Each row was made from one small tree. The marks that hang from a mark follow it in brackets, in alphabetical order. Every link used is in the known rows. Write each row's tree.
Known rows:
patov{keti pina{bisenir}}: [-34  12 -31   6   7  -7  10   3  15   9 -23 -20   4 -28  -4  -7   9   4
  24 -15  24  -7  -2  26  29   4   6  -4 -19 -10 -11  17 -19]
turu{dubaza{keti{pugiso{zapu{lugi tizade}}} zusiso}}: [  3  29 -33  -5  -8 -19  17  14   0 -22  20 -49  -2  13 -23  21   1  21
  -4 -10 -34  13  11  33  11   8 -29  21  13  30  18 -35 -22]
keti{dubaza{zusiso} patov pugiso}: [ -5   5 -57  -6 -12   3 -13  25  -5  -5   8 -57  28  -7 -12  25 -17 -15
  21  -5 -41  22  -2  -7  12  11 -35  27  37 -24  26  11  -6]
pina{bisenir}: [  0  12  -8 -12   3  -7   8  -7  26  10  -7 -21   5 -18  -8 -20  -4   7
   2 -13  15 -18   6  22   3 -21 -20  -9 -14 -19 -19   1 -16]
dubaza{zusiso}: [  2   3 -14 -15   2   3   2  10  15  -3   4 -28 -11  -7  -2  -6  12   8
   4 -14 -12 -16   4  22  -5 -14 -16   8   2 -10   4  -6  -7]
tizade{bisenir{bepo zusiso} zapu{lugi pugiso}}: [ 29  49  -9 -12  10 -26  -6 -36 -25 -16  24 -86  10   8   2  -7 -11  27
  -7  13  -2  -6   7 -18  26 -28  19   2  -3 -13  28  -3 -37]
pina{bisenir patov{keti{dubaza pugiso{zapu}}}}: [-12   8 -51  -9  -4 -12   1   4  21   1  -3 -47  40 -16 -13 -10 -15  -9
   5 -10  17  13  21  31  28   9 -19   1 -10 -25 -11  13 -17]
turu{dubaza{keti{patov{pina} pugiso} zusiso{bisenir}}}: [-11  22 -29  -7  -6  -9   2  29  -7 -11  -3 -55  23   0  -8  27   2  11
  18 -24 -36   2   2  14  15  10 -32  33   5  22  21  -1 -23]
zusiso{bisenir{bepo pina} dubaza{keti turu}}: [-10  37 -15  -7  -9  11 -13  24 -25 -15  -9 -30  27  22   9 -14  -6  47
  11 -21  -2  -4  21  -4  27  -1  -4   5  -7  10  20  -6 -19]
lugi{zapu{tizade}}: [-11  26 -30  -7 -29  13  14  -8   2   8   1  -7   2  11 -26  -7  18  17
   2   8   5 -12   5  19   4   3 -13   2  -2   2  11 -26  -9]
zaku{zusiso}: [ -2  10  -6 -23   1  -5  -1  31  20  -6   3 -23   4   2 -18  -9  16   7
   6 -12 -13   2   5   8 -16 -13 -11   4  -1  -9   6   7  -5]
patov{pina}: [-12  15 -23  -2   6   0  15   6   4   9 -25  -8  -6 -28  -7  -6  11  10
  29 -11  13 -10  -6   7  17  -2   3  17  -7   1  -4   7  -7]
dubaza{zusiso{bisenir}}: [  6   5  -6 -22   0   4   0   7   7 -11  -2 -34   1   4   8  -6   8   5
   2 -19 -20 -27  -5  17  -7 -22 -15  10 -11  -6   6 -12 -10]
tizade{bisenir}: [ 18  25   8 -13   6   2   5   3  -2  -8   1 -39   4 -16  -5  -9   8  34
   6   5   4  -7  -1   7   8 -23   0   7  -6  -8 -10   0 -21]
keti{patov{pina}}: [-15  21 -29  -6   1   2   7  17   1   6 -25 -32  16 -29 -16   5   0  -1
  36  -2   8   1   1 -10  21   4 -10  28   3 -19   9  19 -14]
pugiso{zapu{lugi tizade{bisenir{zusiso}}}}: [ 28  39 -11 -13  -9 -20  26 -20  -4 -32  15 -52   4  16 -24 -12 -13  27
  -4  15   0   5   5  14  14 -13   9   7 -12  -9  14 -43 -28]
zaku{keti zusiso}: [-11  25  -4 -33   7 -17  -8  40  27 -16  13 -33   6  11 -27 -10   9   5
   0 -12 -26  11   5   8 -23  -7 -14  -5  -4   0  18   3  -2]
dubaza{keti{patov} turu zusiso}: [  7  21 -17 -11 -17 -14  -5  51  10 -19  10 -69   3  24  -7  16  12  17
  -2 -12 -13  24  32  17   0   0 -20  22  35  10  24   4  -6]
lugi{zapu{pugiso tizade}}: [ -6  32 -48   2 -23  10  23  -9   0  15  12 -23  -2   9 -34  -4  16   8
  -5   5  -2  -5  11  12  12   2 -12   7  -6  10  21 -23  -8]
tizade{bisenir zapu{lugi pugiso}}: [ 31  46 -11  -1  24 -29  13 -26 -22 -24  21 -85   0  -3 -10   7   8  20
  -6  20  -9  -7   5  -8  15 -36   0  16   6  -2  11  -2 -34]
zapu{lugi pugiso tizade}: [ 14  47 -47  -6   3  -9  35   3 -14  -1  14 -39 -19   4 -25  10  -7 -11
  -1  12  -5   7   4  -6  27  -7   1  22  -2  10  12 -39 -21]
zapu{lugi pugiso tizade{bisenir{bepo pina}}}: [ 14  78 -44 -15   3 -14  19 -16 -31   2   7 -56 -20  -3 -10  -8 -27  20
  14  22   2  -1  12 -26  51 -13  10  13 -10  -3  16 -31 -26]
zusiso{bisenir{bepo} dubaza{turu}}: [  5   9 -10  -6 -14  23 -13  16 -19  -3  -9 -20  33  22   6 -10  -7  27
   3 -10  -5  -9  11   6  10  -8  -6   4  -7   2  10  -9 -15]
lugi{zapu{pugiso tizade{bisenir{pina zusiso{dubaza}}}}}: [  1  37 -41   7 -22   9  18 -10 -23   0  18 -37  16  17 -27 -20  12  31
   3   2  -2  -7  18   9  25   1  -3   1 -21  -6  33 -20 -25]
pina{bisenir{bepo} patov{keti{dubaza}}}: [-25  18 -47 -28  -6   3 -26   5  14  13 -13 -35  29 -14   8 -20 -21  -5
  13 -11  39   2  26  24  39  10 -13  -8 -13 -35 -16  15 -18]
bepo{bisenir{pina{patov} zusiso{dubaza{keti{pugiso}}}}}: [ -2  36 -21 -14  13  -7  10  25  -6  -5 -13 -36  52   0   5 -27  -3  32
  25 -21  19  -4  29   7  28  10   6   7 -33 -28  11  -2 -34]
turu{dubaza{keti zusiso{bisenir}}}: [ -4  19  -6 -20  -1  -1  -1  25   1 -24  10 -42   5  13   1  15  16  23
  -1 -32 -23  -9   5  36   3   0 -31  18  -1  24   7 -18 -25]
tizade{bisenir{bepo zusiso{dubaza}} zapu{lugi pugiso}}: [ 26  39 -15   0  14 -18  -8 -29 -38 -21  27 -83  24  14  -3  -9 -10  32
  -6  11  -8  -5  11 -11  26 -24  15   3  -9 -17  33  -5 -44]
keti{dubaza}: [ -4   9 -29 -15  -3  13  -6  15  -1 -14   5 -20   4  -3  -3   6   5   4
  11 -14  -1  10  -5  15  12   4 -16  10  21 -13  -2  -5 -11]
pugiso{zapu}: [  5  15 -12  -6   2  -4  19 -15  26 -14   4 -29   3 -11 -28 -12   4  23
  -2  -4   0   2   6  18   1 -13 -10   6  -5  -4   3 -10  -8]
zusiso{bisenir{pina{patov}} dubaza{turu}}: [  6  17 -19  -8  -4  12   4  29 -28 -13 -16 -26  40  13   7 -19   4  20
  20 -17   8 -15  25   6  20  -3 -14  17 -15  -9   7   2 -19]
pugiso{zapu{lugi tizade}}: [ 13  35 -27 -10  -5 -15  30 -17   6 -23   6 -33  -6   8 -31  -5 -10  13
  -1  14  -1   4   6  15  12  -8  -4  12  -3  -2   7 -43 -16]
keti{dubaza patov pugiso{zapu{lugi}}}: [  3  24 -60   3 -10 -15   5   3  -5 -18   7 -67  38  -7 -32  24 -28  -9
  19  10 -30  34  -3 -17  23   5 -24  26  34 -19  25  -3 -16]

Which tree is each row?
[ 20  67 -16 -15  14 -31  -5 -43 -34 -17  17 -84   4  -1   8 -17 -15  36
   7   8   3 -16  10 -32  40 -26  18  -2  -5 -23  33   4 -37]
tizade{bisenir{bepo pina zusiso} zapu{lugi pugiso}}
[ 18  54 -20 -13  -2 -21  29 -25  -7 -30   4 -49  -6   4 -23 -14 -15  34
   9  18   3  -2   9   5  24 -15   0  10  -9  -9   8 -37 -23]
pugiso{zapu{lugi tizade{bisenir{pina}}}}
[-20  50 -39 -17 -29  11  -3 -12 -13   9  -6 -28  12   4 -12 -21   7  35
  17  17  22 -13  19   7  35   9   0  -1 -14 -11  13 -11 -17]
lugi{zapu{tizade{bisenir{bepo pina{patov{keti}}}}}}
[ -2   5 -44 -14 -14   7 -18   6  -8   0   5 -38  17   4   8  11 -21   0
   9 -13 -41   1 -13  -1  12  -2 -18  11  18  -6  17  -7  -2]
keti{dubaza{zusiso{bisenir{bepo}}} pugiso}
[ -1   8 -12  -3   2  -8   1  36   5 -30  11 -42  43  25 -30  -4   9  23
  -5 -20 -45  12   8  14 -16 -11 -14  12 -19  11  26  -5 -16]
zaku{zusiso{bisenir dubaza{keti{pugiso{zapu}}}}}
[ 17  52 -11  -5  24 -18  11 -29 -20 -19  15 -73  -4 -15  -4  -9  11  38
   4   5  -4 -14  13 -14  23 -25  -8  12  -1 -11  17  18 -23]
tizade{bisenir{pina} zapu{pugiso}}
[  2  51 -48  -7 -19   1  20 -11 -14  11   6 -41   7   2 -25 -17   8  21
   8  12  11 -11  26   3  30   0  -9  12 -17  -3  19 -12 -15]
lugi{zapu{pugiso tizade{bisenir{pina{patov}}}}}
[  1  31 -40   2 -28  14   7 -13 -19   9  19 -37  19  22 -28 -17   3  30
  -4   8  -3  -4  18   9  23   1   1  -1 -21  -2  33 -23 -24]
lugi{zapu{pugiso tizade{bisenir{bepo zusiso{dubaza}}}}}
[ 10  -2 -31 -15 -18   3 -11  29   0 -18  12 -39  -4  24   9   8   6   3
   5 -15  -9  12  14  28   4   2 -23  10  40  -8   9  -6   0]
keti{dubaza{turu zusiso}}
[ -5   4 -51  -9 -19 -14 -13  27  -2  -9 -13 -62  16  11   5   9 -19 -13
  33 -15   1  12  23  18  20   9 -33  20  32 -32  15  18  -6]
keti{dubaza{turu zusiso} patov{pina{bisenir}}}
[ -8  34 -26 -17   2  -2  12  -3  -1  -8 -14 -36  30 -16  -2 -14  -3  13
  17 -12   0 -13   1  -8  27  -4  -3  13 -24  -7   8   5 -14]
zusiso{bisenir{pina{patov{keti{pugiso{zapu}}}}}}
[ 16  63 -18 -19  -1 -12  22  -5 -29 -18  -2 -38 -14   1  -6  -8 -11  25
  21  21   7 -10   0  -9  32 -14   4  14  -4 -11   0 -36 -29]
zapu{lugi tizade{bisenir{pina}}}
[-12  30 -15 -13  -1   4   2  32   3 -15   5 -40  16  -7 -19  22  14  22
  10 -18  -6  15  10  18  15  13 -32  24  14  14   6  -1 -29]
turu{dubaza{keti{patov}}}
[-22  40 -40 -29  -7  13 -18   0 -16   5 -20 -30  29 -14  18 -12 -20  12
  26 -12   4 -11   0 -21  44   7   0   8 -12 -15  10   9 -12]
zusiso{bisenir{bepo pina{patov{keti{dubaza pugiso}}}}}
[ -4  11 -31 -15  -7  -5 -16   9   9  18  -5 -34  52  -7  -4 -35 -27  10
   2 -21  23   0  33  16  27   3  -5  -6 -33 -25   3   8 -26]
pina{bisenir{bepo zusiso{dubaza{keti{pugiso}}}} patov}
[ 13  74 -23 -11  21 -30  -2 -43 -31 -11   7 -82  -7 -13   4 -10 -14  37
  12  19   2 -18  13 -33  40 -31   5   6   2 -14  20   5 -30]
tizade{bisenir{bepo pina} zapu{lugi pugiso}}
[-39  10 -50  -9  -5   9 -17  12 -10  -9 -16 -31   5  -3  17   8   2   3
  31 -21  -2   0 -10  18  37  17   8   8   1  -8  13   7 -13]
patov{keti{dubaza{zusiso{bisenir{bepo}}}} pina}
[ 14  14 -20   3 -16 -19   6  42  12  -5  16 -52  -5  18  -7  14  11  22
 -13 -13 -28  22  20  19  -3  -4 -11  15  34  33  19  -3   4]
dubaza{keti{pugiso} turu zusiso}
[-10   7 -12  -6   7  -1  -6  51   6 -22  11 -28  21  16 -27  -6  22  21
   3 -19 -23  14  16  21 -13  -3 -14   9  -6   1  16   1 -16]
zaku{zusiso{dubaza{keti}}}
[-12  44 -10 -31  -2  12  -8 -15  -7   5 -22 -17   7 -14  15 -22 -15  27
  22 -14   4 -31  -6 -23  26 -15  -1   0 -19 -11   6  -2 -11]
zusiso{bisenir{bepo pina}}
[ 16  27 -34   5 -18 -37   9  34  12 -20  16 -87  15  23 -24  23  -7  15
  -6   2 -33  35  30   6   3  -5 -17  25  39  18  35  -5  -6]
dubaza{keti{patov pugiso{zapu{lugi}}} turu zusiso}
[  0  30 -15 -23  14   2   8  17  -6  -5 -18 -28  46   0  12 -36   0  27
  31 -20  32 -18  30  11  27   6   3   3 -38 -45   5  -3 -35]
bepo{bisenir{pina{patov} zusiso{dubaza}}}
[-10  32 -37 -18  -2   1   5   1  -8 -16 -10 -40  33  -9   3  -9  -7   9
  19 -15  -3  -5   1  -4  31   3  -7  13 -13 -12   9   4 -15]
zusiso{bisenir{pina{patov{keti{dubaza pugiso{zapu}}}}}}
[-11  21 -38   1  -5 -16   9  21   7 -13   4 -58  15  -6 -24  23   2  19
  15 -20 -31  16  14  23  15  15 -34  30  13  19  24   0 -19]
turu{dubaza{keti{patov{pina} pugiso{zapu}} zusiso}}
[ 26  35 -12 -10  -7  -3  16   6 -34 -26  13 -39  10  22 -11  -6  -8  21
   7  15   0   0  -1  10  21  -9  13  11 -12 -13   9 -44 -40]
zapu{lugi tizade{bisenir{zusiso{dubaza}}}}
[ 31  42 -32   1   1  -8  27   6 -35 -17  27 -59   5  19 -20  -1 -10   9
  -2  13  -8  10   7   0  32 -10  14  16 -18  -2  23 -41 -40]
zapu{lugi pugiso tizade{bisenir{zusiso{dubaza}}}}
[-13  35 -24 -17  -5  -4  -7  12  -6  -6   3 -41   8   0   4  10  -4  31
  10 -28 -31  -8   4   9  20   5 -27  13   2  23  18  -9 -18]
turu{dubaza{keti{pugiso} zusiso{bisenir{bepo pina}}}}
[-12   2 -30 -10 -14  11 -12  32  -3 -25  11 -44   8  24  13  17  16   3
   2 -18 -10  14   0  29  14   9  -6   3  24  -3   9  -2 -12]
patov{keti{dubaza{turu zusiso{bisenir}}}}
[ -4  25 -20   0  -2  -8  16  14  11 -12  14 -35  11  -8 -27  18   9  32
  -3 -17 -20  18   6  24  11   9 -25  17  11  33   7 -11 -20]
turu{dubaza{keti{pugiso{zapu}}}}
[ -3   5  -9  -3  -3  -4  -1  15  11 -10   7 -40  39   3 -14 -18  -6  13
   0 -27   8   0  15  25   9  -6 -14  -6 -22 -28   8   2 -36]
pina{bisenir{zusiso{dubaza{keti{patov}}}}}
[ 15  11   2 -10   2   3  10  23   2  -9  -5 -29  40  24   6 -17   7  28
   8 -14  17  -4  21  25   3   0   6  -3 -17 -24   5 -14 -31]
bepo{bisenir{zusiso{dubaza{turu}}}}
[-44   9 -56  -6  -4  -4 -20   1   6   4 -18 -33   1 -11  13  -5 -11   1
  30 -22  13  -3   3  30  40  14  -3  -7  -3 -24   2  14 -14]
patov{keti{dubaza{zusiso}} pina{bisenir{bepo}}}
[ -2  15 -21  -1 -25  11 -19  29 -10   3  11 -38  42  18  -9  -7 -15  30
   1 -14  -7  27  19  -6  22  13   9   2   8  -4  39   4 -20]
bisenir{bepo zusiso{dubaza{keti{patov pugiso} turu}}}
[ 17  59  -1 -12  21 -30   7 -31 -29 -32   2 -69  -2  -9   5  -7   6  39
  16  17   3 -24   2 -14  21 -32  -2   8   8 -20   5   1 -33]
tizade{bisenir{pina} zapu{lugi}}
[-18  32 -32   0 -10 -16  -3  17   9  12 -10 -48  30 -18 -17   2 -20  15
  16 -13  -6  20   7 -13  29   8   1  13  -1   0  23  16 -17]
dubaza{keti{patov{pina{bisenir{bepo zusiso}}} pugiso}}
[-16  32 -35   7   0 -11  10  30   4   3 -10 -44  21 -25 -26  19   0  13
  19  -6 -16  25   1 -12  22   8  -5  32  12  15  18  16 -12]
dubaza{keti{patov{pina} pugiso}}
[-10  40 -31 -24  -4 -11 -12  15  -1   1  -7 -50  14  -4   9  -8 -14  23
   9 -21 -23 -10  12  -8  23  -6  -8  16 -10  11  23  -1  -6]
dubaza{keti{pugiso} zusiso{bisenir{bepo pina{patov}}}}
[-22  27 -25  -4  -1  17 -17  23 -21 -12 -19 -36  45   5  -6   0 -11  27
  20 -17 -12  -2   7  -5  26   4  -6  22 -22   1  22  -2 -29]
zusiso{bisenir{bepo} dubaza{keti{patov{pina}}}}
[ 12  48   0 -34   3 -13 -20 -32 -23 -13   2 -63  21  -6  18 -33  -9  46
  14   2  22 -21  21 -15  32 -11  10   1 -12 -35  22  20 -26]
tizade{bisenir{bepo pina{patov} zusiso} zapu}
[ -6  15 -19   8   2  14   1  34 -18 -19  -1 -43  56   5 -21  12   1  18
   4 -14 -35   9  -1  -1   9  -1 -16  27 -12   8  21  -4 -29]
zusiso{bisenir dubaza{keti{patov pugiso}}}
[  4  24 -25   9 -23 -27  10  40   7   4  -3 -58  30   6 -16  12  -8  14
   8 -13  -3  35  20  -2  18   8  -1  17  22  15  23  18 -10]
dubaza{keti{patov{pina{bisenir{zusiso}}} pugiso} turu}
[  1   0 -11   9  -3   9   4  29  -5 -13  20 -24  34   6 -17  -6  11  24
  -4 -25 -15  16   1  16   7   5   7   4  -9   1  24  -7 -28]
bisenir{zusiso{dubaza{keti{pugiso}}}}
[  2  26 -26   6  -9  -9  20  -3  -1 -17  18 -49  17   0 -23   6  -1  19
  -3  11 -15  23 -10   9  25   3  20   0  -3   1  18 -17 -27]
patov{keti{pugiso{zapu{lugi tizade{bisenir{zusiso}}}}}}
[ 19  49 -25 -14  -5   2  26  -3 -19  -6  20 -47  -8   2 -13 -17  -8  24
   3  -3  -1   4  11  -6  34  -2   8  11 -20  -7  25 -17 -21]
zapu{pugiso tizade{bisenir{pina zusiso}}}
